Each row was made from one walk, in order. Every step used is in the known rows, and no mark comes twice. Write each row's walk.
Known rows:
robim, difu: [  3   6  -4   3   2  -1  12  13  -4  -4   1  -1   0   0  -6   6   5   1
  -1  -1  -4  -3   2   0   1   0  11  -2 -14 -10   1   1   4  -4   6  -6
   0   0   6   3   1   4  -4   0   8   5   3   2   2  11  -3   7  -3  -2
  14  -1   3]
vazi, zefu, dudugil: [  4   8  -8  -1   1   3 -13  -5   8  -9  -1   3   0   7  -9  -1   5   2
 -15   6   3  -7   2  -3  -2   6  -2  17  -3  -6  -4   9  -4  -6  -5   8
 -14  -2  13  -2   5  -1  -4   0  12  14   2   4   9  15  -2  16 -14   1
   5   9   1]
zefu, vazi: [ -1  -7  -7   3   1   5 -11  16   1  -7  -2   0  -2   7   1   3  -1  -2
  -3   8  -2   4  -1   0   2  -1  -5  -8  -5  -1   0   7   1  -1  -9   2
  -4   2  -5  -3   1   4   4  -5   4   4   6   0   5   0  -4   1  -4   3
   4   2   8]
noki, fufomar: [  3  -2  -5   3   3   4   8 -17   4   2  -6   3   0  -3  11   2   1  -6
  10   0   1  -4   4   0  -2   4  12  14  -1   4  -2   0  14  -1 -13  -3
   2   0   5   2  -1  -5  -4   2   1 -10   7  -2   5  -1   3  -7  -8  -2
   4   4  -7]
zefu, dudugil, pokel, fufomar: [ -1   6  -8   3   0  22   2  13   1 -12  -8   4   6   8  15  11   4   0
  -2   3   7  -2   8  -1   2   1  23  12   5 -10  -6  -2  11   2   2  -6
   4  -1  34  -8   1   2   2  21  -2   1  -6   3  22   7   3  11  -5   3
   2 -20   0]
fufomar, pokel: [  2  -6   2   4   4   3  -5  -2   4   3   5   3   4  -4   6   5  -1  -5
   4  -3   3   3   0  -4  -1   1  -6  -4   0   4   6  -5   5   1  -4  -4
  -4   3   6 -13   3   2   0   0   0  -1  -5   5   0 -14   0   0  -5   0
  -8  -5  12]
difu, robim: [ 1 -9 -1  2  1  1 -3 19 -1  3  0  0  0  7 -4  1  3  1  5  0  1 -2  0  1
 -3 -4  7 -1  2  6  2  0  0  9  9 -5 -1  2 -2  4  0  4  0  2 -4 -6 -6  3
  3  6 -1  8  5 -2  3 -4  4]
robim, fufomar, pokel: [  2  -6   3   9   6   1  -2  16   0   9  -8   0   4  -1   6  -1   1  -7
   6  -2   2  -3   2  -3  -1   2  -6  12  -3   1   7  -4  12   9 -18  -4
  -1  -1   7 -21   2   3  -5   2   1 -10 -14   4  -2 -14   5   4 -11   0
   1  -2  17]
difu, pokel, dudugil: [  5 -10   7  -2   1   4  -1   1  -2   1 -10   1   6   1  14   2   1   5
  -2  -6   2  -5   2  -4  -3   4   5  25  11 -10 -11   2   3   1  10 -10
   6   5  13  -4   3  -2  -3   2  -2   1 -10   9   4  -9   8  13  -4  -1
  10 -10   9]
vifa, noki, fufomar, robim, difu, pokel: [  9 -12 -11  10   9  -8  23  -6   3  11 -23   7   8   1  18  -3  -1  -7
  13   2  -2  -5   5   0   6   9  27  44 -12 -16  -9  10  24  12  -3 -17
  -6  -2   5  -9  -1   3  -8   9   9 -14  -5   6   9 -13  12  16  -4  -8
  10 -14  31]
difu, pokel, vifa, noki, fufomar, robim: [  7 -16 -11   9  11  -9  -5 -31   4  18 -25  10  15   4  33   0  -4  -7
  18   0   4  -6   2  -2   8   3  21  49  -2 -12 -18  14  20   7  -3  -7
 -12  -3  -8 -10   0   2  -4  12  -1 -25 -19   8   8 -14  15   4   2  -5
   1 -14  38]
vifa, noki, fufomar, pokel: [  3  -6  -8  10   8  -3   1 -28  15  11 -12   6   4  -7  27   2  -4 -15
   9   1   3  -1   3  -1   1   6  -6  24  -3   4   3   4  24  11 -16  -5
  -8   1   8 -12   3  -1  -8   5   3 -18  -4   5   4 -34   4  -7 -14  -3
  -3  -4  12]
vifa, noki, fufomar: [  2  -1  -9   6   4  -6   6 -25  12   6 -16   3   1  -2  19  -2  -3  -9
   6   3   0  -4   3   3   3   6  -2  30  -3   1  -2   9  18  10 -12   0
  -2  -2   5   0   0  -2  -8   4   2 -17   6   0   7 -17   5  -4  -9  -3
   9  -1  -1]
pokel, vifa: [  0   4  -4   2   1  -1 -16 -18  -2   6   2   2   6   3   5   7   2   3
   3  -3   1  -4  -1  -2   5  -5   3   8  -4  -4  -8   2  -2  -7   7  -2
  -8  -1  -5   4   0   2   0   1  -4  -5 -11   4   1   3   0  -3   5   1
   4   2   9]
vifa, noki: [ -2   1  -5   3   3  -9  -4  -5   8   4 -12   1   1   1   5  -4  -3  -3
  -5   2  -1   1  -2   4   3   2 -14  20  -1  -1   2  11   4  11   2   2
  -6  -3   0   0   1   3  -5   4   2  -8   0   2   0 -16   2   1  -1   0
   2  -3   4]
vazi, zefu, dudugil, pokel, fufomar, robim: [  1   0 -16  -1   5  18   4  16   5  -9  -5  11   8  10  14   7   2  -2
  -4  12   4  -8   8  -1   4   8  23  20   1  -7 -12   2   4  -2  -5  -1
 -15  -6  31 -26   3  11   3  14   5   5 -14   8  19  22   9  16  -4   1
   0 -12  23]
vazi, zefu: [  0   5  -9  -3   3  -3  -7  -4   6   1   5   4   2   6  -8  -5   1  -1
  -8   3  -1  -4  -1   2  -2   2  -8   7  -1  -3  -2  10  -7  -1  -7   5
 -13  -1   5  -4   3   4  -1 -10   7   7  -6   1  -2  18   1   4  -9   1
   8  14   5]
fufomar, robim, difu: [  4  -2  -5   2   2  -1  17  15  -5   0  -1   4   2  -2  -1   4   3   2
   1   5  -6  -5   4  -3   5   5  17   3 -16  -6   0  -5   5  -6   4 -10
  -4  -3  -3 -10   0   9  -2   0   9   1   0   3   0   3   0   9   7  -5
   3  -6  21]
pokel, pide: [  0  -3  11  -4  -4   0  -1  10   0   1   0   2  -3  -6  10  -4  -4  -1
  12  -8   6  -5  -1  -6   1   0  -2  -1   2   4  -3   9  -6   3   3  -9
   4  -4   1  -1   3   4  -1   3  -4  -8 -11   1   0  -2   3  -1  11   1
  -1  -4   2]
noki, fufomar, robim, difu: [  7  -2 -10   5   5   1  27  -2  -1   2  -5   7   2  -5   9   6   4  -4
  10   3  -5  -9   7  -2   4   9  31  13 -15  -2  -3  -4  18  -8  -9 -12
  -2  -3  -1  -8   0   4  -6   6   8  -7   8   2   5  -1   3   4  -2  -7
   9   0  18]
pokel, vifa, noki, fufomar, robim, difu: [  6   1 -15  10   8  -8   8 -29   4  12 -18  10  11  -1  23   9   1  -5
   9   3  -4 -11   6  -1  13   7  22  38 -21 -13 -10   8  21  -4  -4 -11
 -15  -7  -5  -5   0   8 -10  10   7 -21  -5  10   7 -10   7   0   1  -6
  14  -5  28]
vifa, noki, fufomar, pokel, dudugil: [  5  -5  -2   8   5   0  -2 -34  16  10 -15   7   5  -9  37   8  -5  -9
   6  -1   2  -8   7  -5   0  12 -10  41   2   6  -2  -1  24   7 -13  -7
  -7   2  17 -15   6   0 -12   9   0 -19  -2  15   7 -39   9  -5 -16  -4
  10  -9   9]
difu, robim, fufomar: [  2 -10   0   7   2  -1   0  38  -5   5 -12  -2   0  11  -2  -3   6  -1
   4  -1   0  -6  -1   5  -4  -1  10  15  -2   0   5   2   6  15  -4  -4
   6  -1   0  -5  -1   4  -3   4  -3 -13 -10   1   0   3   4  14   1  -2
   9   0   6]
robim, difu, pokel, vifa, noki: [  4   1  -8  10   8 -13  -4  -3  -2   9 -17   2  14  11   6   5   3   1
   4  -3   0  -3   0   0   8  -5  11  33 -12 -31 -12  22   9  10  20 -14
 -11   0   6   3   1   5  -7   8   4 -10 -22   9   5  -3   6  15  -1  -2
  18 -11  29]
dudugil, zefu: [ -2   6 -13   0   5   5  -3  -1   4  -2  -1   1   4   5  -7   0  -1   1
   0  -2   1  -1   2   1   3   5  -7  -8   3   2  -5  10   1  -4  -1  -2
   1  -1 -11   8   2  -2  -2   5   1   4  -9   3  -3   5   6   6  -1   4
  11  -3  -5]
difu, pokel: [  3 -10   1   2   3   0   2   7  -2   3  -8  -1   5   6   2  -3   0   0
   4  -5   4   3   0  -2  -3  -2  10  10   6 -15  -5   5   2   7   4  -7
   3   3   4  -1   1  -3   0   0  -1   3 -10  -1   4   0   6  13  -1   0
  -2  -9  13]
zefu, dudugil, pokel: [  2  10  -5   3   0  15  -2  17   4 -14  -5   1   3   5   9   9   3   0
  -5   3   6   2   7  -5   1   0  12   0   2 -13  -7  -7   6   4  -3   3
   5   0  18  -4   1  -6   1  16   3   6   4   7  13   2   0  10  -3   1
  -5 -13   1]
fufomar, robim, difu, pokel, pide: [  7 -17   6   0   2  -2  19  31  -8   2  -6   5   5  -1  12  -4   0   1
  17  -8   4  -7   1  -8   3   5  25  11  -7 -16  -9  11   2   5  12 -26
   2  -3   0 -12   2  11  -2   9   4  -4 -20   5   4   1   9  22  17  -4
   2 -18  38]
pide, pokel, dudugil, zefu: [  1  11  -7  -2   0  13  -4   8   6  -2   0   5   7  -1  28   4   1   3
 -18  -8  -1  -5   6  -7   5  10 -11 -11  11   7 -15   2  -1  -6  -6  -6
   6   1   6   0   3  -4   0   6  -5   1 -18  11   0 -13  10  11   6   3
  21  -5  13]
robim, difu, pokel: [  6  -5  -4   6   6   0  14  18  -7  -1  -6  -2   5   6  -6   2   5   2
   5  -4   1   0   3  -1   0  -2  20  12  -7 -21  -4  11   7   5  11 -16
   3   4  11   2   1   1  -4   1   5   6  -8   1   5   9   3  21  -3  -2
  12 -10  14]

Which walk is each row?
[  2 -20  -3   2   6   6  10  11  -7   8 -12   6   9   5  13  -3  -1  -1
  13   0   5  -2   2   1   3   3  26  24   7  -3  -9   5   8   3   6 -17
  -3  -1  13 -18  -1  10   3   8  -5  -5 -23   1   9   1  13  15   6  -1
  -4 -22  28] : difu, pokel, fufomar, robim
[  4   0  -5   9   8   3 -11 -39   5  11   0   8   9  -3  25  14   0  -9
  17  -7   5  -6   3  -7   2   0  10  12  -5   2  -5  -3  18  -5 -11  -8
  -8   2   3  -9   3   0  -2   4  -4 -19 -11   7   6 -13   3 -12 -11  -1
  -1  -2  18] : noki, fufomar, pokel, vifa
[  2   2 -12   8   5  -8 -13 -42   9  11 -15   6   8   2  25   4  -2  -8
   8  -2   1  -7   2   0   8   2   2  35  -5  -7 -10  12  17   4  -6  -1
 -12  -4  -3   2   0   0  -6   9  -1 -23  -6   5   8 -12   7  -9  -7  -2
  10   0   6] : pokel, vifa, noki, fufomar
[  2  12  -7   4   1  12 -16  -3  -1  -7  -7   4  10  10  19  16   5   3
  -2   1   6  -2   5  -8   6  -5  16   8  -2 -18 -15  -5   6  -2   3   2
  -3   0  10  -2   2  -4   3  18  -1  -1  -6  11  17   8  -1   6   2   2
  -3 -12   9] : zefu, dudugil, pokel, vifa
[  0  -7 -11   9   8  13 -17  28   8  -1 -17   3   6   7  16   8   0  -4
  -4   0   0  -5   6  -3   3  13 -24   9  -3   1  -5   7  12  -2 -23  -5
  -1   1   3 -20   8   5  -7   6   6  -5 -16  17   2 -18  11  12 -14   6
  23  -3  14] : robim, fufomar, pokel, dudugil, zefu, vazi
[  1  -2  -6   2   2   5  22  13  -5   2  -3   6   4   0   3   5   2   1
   6   5  -5  -9   5   1   7   6  29  13 -15  -1   0   2   6  -7   9 -18
  -8  -5  14 -14   0  18  -3   8   3  -3 -11   3   8   9   4   9   5  -3
  11 -14  20] : pokel, fufomar, robim, difu
[  8  -1 -15  13  11 -10   4 -23   2  11 -23   4  12   8  20   7   4  -6
  13  -4   0  -8   5   0   6  -1  25  48 -15 -26 -13  22  24   7   4 -15
 -11   0   8   3   0  -1  -9   8   4 -18 -15   7  12  -6   8  11 -11  -3
  22  -8  24] : robim, difu, pokel, vifa, noki, fufomar
[  0   2  -5   2   6  11  -9  -4  10   1   1   5   8  -4  11  11  -2   1
   0  -6   4  -4   5  -6   1  12 -18   2   7   6  -5   1   6  -9  -1  -8
  -3   3   3  -8   7   1  -6   5   1  -1 -12  17  -2 -19   9   4  -7   3
  14  -8   7] : fufomar, pokel, dudugil, zefu
[  1  -3  -7   2   0  21   8  20  -1  -8 -11   8   8   6  20  10   2   0
   1   8   5  -3   9  -3   5   5  30  15   2  -5  -9 -10  10   0  -1  -7
  -1  -4  28 -19  -1   7   4  24  -1  -1 -13   7  21   5   7  12   4   0
  -5 -24  16] : zefu, dudugil, pokel, fufomar, robim
[  2 -10  -5  16   9 -10 -23  13   5  19 -19   3  11  11  19   5   1  -7
  10  -4   5  -7  -2   0   3  -4  -1  30  -6  -4   1   8  14  22   0  -6
 -13  -2  -2 -18   2  11  -8   8  -5 -31 -31  15   1 -20   8  10  -3  -1
   9  -9  34] : difu, robim, fufomar, pokel, vifa, noki
[  2   5   7  -1  -4  15  -1  25   2 -14  -4   4   1  -1  23   4   0  -1
   6  -3  10  -4   5 -10   2   1  10  -2   4 -11  -8   5   2   7  -1  -7
   9  -3  17  -4   3  -3   1  20  -1  -1  -5   7  16  -1   1   7   9   2
  -7 -16   6] : zefu, dudugil, pokel, pide
[  7 -10  -7   6   6  -4   6   8 -10   9  -7   6  13   8   6   9   4   5
   9  -3   1  -6   1  -6   8  -2  31  19 -13 -23 -15   7   6  -3  15 -17
  -8  -1  -4 -11   0   9   0   5   3  -4 -21   9   4   8   7  17   8  -4
   6 -11  43] : fufomar, robim, difu, pokel, vifa
[  1  -3  -3  14   9 -10 -20  -6   6  19 -19   3  10   4  21   3  -1  -9
   6  -3   2  -5   0  -2   7  -1 -17  34  -7 -10  -2   8  12  13 -11  -1
 -14  -4   2 -20   3   5  -6   7   0 -22 -29  12  -1 -27   9   1  -7   1
   5  -4  30] : robim, fufomar, pokel, vifa, noki
[ 11 -15   2   4   5   0  27   8  -5   6 -12   8   6  -5  22  -2   1  -4
  27  -9   4 -12   6  -8   3   7  36  22 -10 -12  -9  10  16   4  -1 -29
   2  -3   6  -9   3   6  -5  11   3 -15 -14   3  10  -1  10  12   7  -6
   5 -13  32] : noki, fufomar, robim, difu, pokel, pide
[  4  -5   8   6   2   6  -3  11   1   8 -12   1   4  -6  18   5   2  -2
   0  -5   0 -10   4  -5  -1   9 -11  23   2   1  -1  -8  10   3 -13  -6
   1   1  17 -26   5   3  -8   4   0 -13 -14  15  -1 -24   8   3 -11   0
  11  -4  13] : robim, fufomar, pokel, dudugil
[  3   5 -10   5   2  19  21  34  -4 -11  -9   7   9   6  16  17   7   1
   0   9   1  -7  11  -3   7   6  43  15 -12 -15  -7  -4  14  -3   5 -15
  -1  -5  32 -17   0  11   0  26   6   3  -7   9  22  13   3  21   4  -3
   5 -26  22] : zefu, dudugil, pokel, fufomar, robim, difu
[  2   1 -16   8   9   4  -4 -30  20   6 -15   8   9  -5  30   9  -5  -8
   4  -2   4  -9   8  -3   3  18 -18  32   4   6  -6   8  23   0 -13 -10
  -5   0   7  -6   7  -2 -13  13   2 -17 -10  19   3 -34  14  -1 -14   0
  20 -10   3] : vifa, noki, fufomar, pokel, dudugil, zefu
[  4   5   4  -2  -4   9  -1  10   3   0   2   4   3  -6  36   2   3   2
 -19  -6  -3  -4   4 -10   0   5  -4  -4   9   7 -11  -7  -3  -3  -4  -5
   7   2  13  -6   1  -2   1   1  -6   0  -9   9   3 -17   4   8   4  -1
  11  -5  19] : pide, pokel, dudugil
[  5 -11  -6   2   3   2  14 -19   3   5  -6   7   2  -5  16   1  -2  -5
  11   4  -1  -5   4  -2   2   9  21  17  -4   8  -3  -6  14  -4 -16  -5
  -2  -3  -4 -10  -1   1  -1   3   1 -11   4   0   3 -10   7  -6  -1  -5
  -3  -4  13] : noki, fufomar, robim
[  1  10 -15  10   7   1  -5 -24   9   7 -14   7  13   4  35  11  -2 -10
  11   0   2  -3   4   1   8  -2   8  26  -3 -16 -13   6  21  12  -8   1
  -4  -3   4  -1  -2  -3  -2  13  -5 -23 -13   9  10  -9   8  -9  -5  -1
   6  -6  15] : dudugil, pokel, vifa, noki, fufomar
[  4  -5  -5   6   6   6  17  21  -8   0 -10   2   8   8   0   6   6   0
  10  -3   1  -4   5   3   1   0  30  22  -6 -19  -4  13  10   2  13 -24
   0   2  28  -4   0   9  -2   8   2   3 -18  -1  10   9   7  22  -5   0
  16 -18  14] : robim, difu, pokel, fufomar
[  9 -11   3   1   3   2  16  15  -6   2 -10   4   8  -2   9   5   3   9
   2  -2  -3  -8   6  -5   3   9  24  24  -5 -16 -12   0   8  -4  16 -20
   1   2  10 -14   3   7  -7   4   6   2  -9  14   5  -2   8  22   5  -6
  16 -17  28] : fufomar, robim, difu, pokel, dudugil
[  2  12 -14   1   2  10  -7  14   7 -14  -2   4   5  10   3   4   5  -1
 -10   7   3  -2   4  -4  -1   2   5   5   0 -17  -6   4   2   2 -10   9
  -9   0  20  -7   4  -2   0   8  10  13   0   6  14  22   1  15 -11   1
  -1   3   9] : vazi, zefu, dudugil, pokel
[ -1   8  -8  -3   2   8  -5  -4   6  -2  -3   2   5   1   6   5  -1   5
  -4  -5  -1  -7   5  -2   3  11 -13   9   7   3  -9   3   1 -12   1  -6
   4   0  -1   6   4  -1  -6   4   1   0  -6  12  -2  -2   9   6  -1   3
  21  -2  -9] : pokel, dudugil, zefu
[  1   1 -15   0   1  18 -15  20   9 -10   0   6   4   6  33   7   1   1
 -22  -1  -3  -1   6  -9   6   9 -17 -15   6   8 -15   7   1  -6 -15  -6
   6   3   2  -1   4   0   4   1   0   8 -12  13   6 -11   6  11   1   6
  23  -2  19] : pide, pokel, dudugil, zefu, vazi
[  3 -14   2  12   7   3  -5  35   0  10  -8   0   3   6   5   1   4  -6
  11  -4   3  -3   1   0  -5   0   2   8  -1   4  10  -3  11  17  -9  -8
   1   2   5 -19   2   5  -4   4  -2 -15 -18   7   0 -12   4  14  -2  -2
   3  -4  20] : difu, robim, fufomar, pokel
[ 10  -9 -11   8   9   0  13 -15  -7  11 -13   9  14   4  17  12   4  -2
  20  -4   0 -10   5  -6   6   2  44  30 -15 -16 -17   3  20  -6   4 -20
  -5  -1  -2  -7   1   4  -3   8   3 -12 -12   6  13   7   9   9  -1  -6
  11  -9  37] : noki, fufomar, robim, difu, pokel, vifa
[  1  -1   1  10   7   0 -17   3  -2  15  -8   3  10   2  13   6   3  -5
  10  -7   1  -7   0  -4   3  -2  -3  14  -7  -5  -2  -2   9   3 -12  -4
  -4  -1   2 -17   3   6  -3   4  -2 -18 -27   9  -2 -15   4   1  -8   1
   3   0  24] : robim, fufomar, pokel, vifa
[  4   8 -11   9   6  -3  -9 -31   9  14 -13   9   9  -2  47   3   1 -11
  -3  -6   0  -5   3  -6   8   1   6  20  -1   2 -15   8  14   7 -14  -3
  -7  -2   2   2  -1  -3   0   8  -7 -21 -17   5   8 -25   6  -5  -1  -2
  10   0  29] : pide, pokel, vifa, noki, fufomar
[  2  -9  15   6   2   0  -2  25   0   9  -8   2   0  -7  20  -4  -2  -8
  17 -12   8  -8   0  -8   0   4 -11  12  -1   3   3   4   6  11 -16 -11
   2  -4   5 -22   6   6  -4   5  -3 -19 -24   5  -2 -19   8   5   0   1
  -3  -5  20] : robim, fufomar, pokel, pide
